In the rows, 128 means zero.
Known rows, with every way that one mark hangs from another:
(Z532 Z61): [100 133 135 137 130 133 142 144 126 128 113 136 179 137 167 135 119 118
 168 113 149 100 143 131]
(Z641 (Z99 (Z286 Z532) Z413)): [141  68 141 142 110 165 119 118 127  88 142  97  88 163  89 138 149 144
 118 174  87 168 113 120]
(Z99 (Z286 (Z532 Z61)) (Z372 Z538) Z413): [151  45 165 107 146 156  95  77 115 126 189 102 112 115 100 124 129 155
 125 144 114 121 125 119]
(Z372 Z99 (Z538 Z413 (Z540 Z434))): [175 140 169 156 125  94 136 145 129 140 156 186 142  42 129 126 126 103
  52 129 139 141 150 176]
(Z434 Z748): [ 71 131 107 146 133 121 154 143 118 132 104 157 135 162 160 115  86 124
 190 109 128 119 165 131]
(Z538 Z413 (Z540 (Z434 Z286 Z748))): [122 147 144 176 109  96 156 163 129 123  95 141 141 104 107 120 115  74
 147 112 120  72 165 165]
(Z372 (Z99 (Z286 Z532)) Z538): [177  88 131 135 104 147 112  93 133 151 172 137  61 126 138 131 159 174
 106 133 126 142  79 136]
(Z434 Z61): [ 74 128 110  96 158 114 147 139 137 140 111 135 157 169 162 126 100 111
 163 113 107 127 134  98]
(Z641 (Z99 Z286 Z372 Z413)): [102  41 166 121 149 143 109 126 129  83 162  92 108 134 116 138 125 164
 123 180 113 191 158 126]
(Z641 Z99): [115 137 135 145 142 127 137 143 147 106 114 131 136 157 165 133 123 130
 142 143 141 178 152 128]
(Z286 Z532): [112 133  98 138 117 124 133 117 125 128 116 127 117 172 139 133 129 107
 171 138 118 138 130 116]
(Z540 (Z434 Z61 Z748)): [ 75 154  90  94 147 128 154 144 141 134  90 157 154 166 120 137  85 100
 160 110  99  73 175 116]
(Z372 (Z99 Z286 Z413)): [115  42 141 142  97 152 137 146 110 121 145 139 105 116 116 136 152 168
 126 144 101 149 114 142]
(Z540 (Z434 Z748)): [ 91 150  87 133 113 128 162 144 127 130  86 159 148 151 129 137 101 109
 174 125 124  96 188 149]
(Z538 Z413 (Z540 (Z434 Z61 Z748))): [ 79 158 142 121 159  96 147 164 122 113 115 167 168 112 107 127  66  53
  99 113  88  73 175 131]
(Z748 (Z434 (Z286 Z532))): [156 161  77 143  89 136 149 121 171 142  81 111  95 178 141 134 167 144
 201 125 127  92 117 120]
(Z748 (Z434 Z61 (Z286 Z532))): [137 164  78 106 120 137 144 123 185 146  86 108 100 196 139 133 150 133
 184 111 102  67 105  85]
(Z538 (Z540 (Z434 Z61 (Z286 Z532)))): [124 169 116 134 117  97 150 142 161 142 100 125 126 162  93 138 154  69
 137 134  95  67 118 108]
(Z540 (Z434 Z286 Z748)): [119 141  92 146  95 131 166 143 149 149  68 133 127 159 121 128 136 120
 209 107 130  73 165 148]
(Z538 Z413): [115 108 129 129 133 115 135 137 113 118 114 120 155 117 155 126 104 100
 153 121 122 151 148 134]
(Z540 (Z434 Z61)): [ 94 149  90  81 137 120 155 142 146 141  94 136 170 157 130 149 112  97
 149 130 105 102 157 115]
(Z540 (Z434 (Z286 Z532) Z748)): [141 146  79 151  88 140 142 120 152 139  75 120  96 178  93 133 147 106
 199 118 116  63 150 132]
(Z540 (Z434 (Z286 Z532))): [160 144  81 139  80 130 144 118 155 146  80 102 112 167 102 147 177 102
 188 138 119  92 130 131]
(Z372 (Z532 Z286) (Z538 Z540)): [113 171 128 139 128  98 136 126  84 159 151 156 129  87 162  97 123 158
  89 119 166 190  75 149]
(Z748 (Z434 Z61)): [ 86 166  87  86 143 127 159 145 161 136  95 145 153 167 174 136 103 134
 163 117 108 101 142 101]
(Z372 Z532 (Z538 (Z540 Z434))): [154 193 122 125 118 101 149 130 100 144 133 168 154  92 131 125 118 104
  71 146 152 169 137 154]
(Z434 Z61 (Z286 Z532) Z748): [105 129 100 125 144 129 131 121 159 144  99 118  89 205 119 107 120 110
 198  85  97  62 117  79]

Rows:
[115 155  88  98 128 127 165 142 182 152  79 118 134 174 167 126 137 147
 197  99 116  80 121 100]
(Z748 (Z434 Z61 Z286))
[165 166 104 146  91 157 138 123 173 132  89 109 124 163 141 143 171 141
 191 110 144  42 112 118]
(Z748 (Z434 (Z286 (Z532 Z61))))
[145 121 214 146 198  76 102 121 140 107 189 137 130  73 161 108  88 113
  61 148 151 206 173 146]
(Z641 (Z99 (Z372 (Z538 Z413 Z540))))
[153 152 102 155  94 157 134 122 152 131  84 119 127 163  91 142 152 102
 186 104 134  14 148 134]
(Z540 (Z434 (Z286 (Z532 Z61)) Z748))
[115 160 127 168  91  90 176 163 143 150  89 141 149 125 127 135 156  93
 164 138 132 101 144 161]
(Z538 (Z540 (Z434 Z286)))
[144  98 142 107 168 140  81  97 105 122 174 109 104  98 117 101 128 201
  74 146 156 247 118 125]
(Z641 (Z99 (Z372 (Z532 Z286) Z538) Z413))
[ 99 155 145 111 147  89 148 163 127 116 118 147 184 100 115 141  96  52
  88 134  94 104 156 129]
(Z538 Z413 (Z540 (Z434 Z61)))
[132 172 142 137 140  91 141 129  94 143 152 167 143 103 164 102 106 118
  85 129 154 191 116 137]
(Z372 Z532 (Z538 Z540))
[ 92 137 123 109 142 142  79 119  92 116 146  91 144 105 143 141 132 161
 122 124 189 143 106 113]
(Z99 (Z372 (Z532 Z61 Z286)))
[106  99 133 117 156 143  78 124  96  91 151  94 110 116 104 123 137 180
  88 163 150 230 127 116]
(Z641 (Z99 (Z372 (Z532 Z286)) Z413))
[140 129 123  92 166 113  99  94 107 137 162 120 121 115 163 115 104 146
 115 136 168 208 144 116]
(Z99 (Z372 Z532 Z538))
[146  52 158 151  93 182 107 127 114 106 158 126 104 121  83 151 171 150
 106 142 107  88  97 124]
(Z372 (Z99 (Z286 (Z532 Z61)) Z413))
[153  99 120 128 116 149 109 121  88 158 161 159 102  80 120  96 153 208
  78 110 147 205  75 141]
(Z372 (Z99 Z413) (Z532 Z286) Z538)
[117 108 159 122 159 164  68 126 100  83 158  88 137 102 104 132 141 177
  77 147 166 182 122 113]
(Z641 (Z99 (Z372 (Z532 Z61 Z286)) Z413))
[ 96 112 151 128 159  95 109 114  72 144 187 144 123  71 121  90 111 166
  80 143 148 216 111 140]
(Z99 (Z372 (Z532 Z286) (Z538 Z540)) Z413)
[184 120 130 121 121 140  86 113  95 145 161 132 101  55 144 108 142 184
  58  95 170 194  65 143]
(Z372 Z99 (Z532 Z286) (Z538 Z413))
[126  64 140 134  99 170 123 118 105 106 137 103 131 144  89 143 144 129
 145 143  94  88 107 121]
(Z99 (Z286 (Z532 Z61)) Z413)
[163 176 143  81 155 100 126 129 107 127 146 148 168  72 112 124  90  75
  30 126 117 148 126 126]
(Z372 Z532 (Z538 Z413 (Z540 (Z434 Z61))))
[181  93 184 164 115 117 106 113 119 125 196 146  74  70 121 120 140 129
  47 135 115 142  80 150]
(Z372 (Z99 (Z286 Z532)) (Z538 Z413 Z540))
[178  92 181 117 159 158  75  75 157 104 192  87  90 128 133 142 138 164
  93 154 154 135 120 116]
(Z641 (Z99 (Z286 (Z532 Z61)) (Z372 Z538)))
[173 138 140 107 132 153  96 107  85 138 148 107 157  61 148 110 122 157
  83  85 173 147  73 139]
(Z372 (Z532 Z61 Z286) (Z538 Z413))
[125 143 148 124 132  87 154 162 147 133 102 118 165 110 110 131 126  63
 122 116  98  79 136 129]
(Z538 Z413 (Z540 (Z434 Z61 Z286)))
[153 115 155 140 113 176 104 117 142  85 141  91 111 157 124 162 156 137
 111 151 133 104  99 120]
(Z641 (Z99 (Z286 (Z532 Z61))))
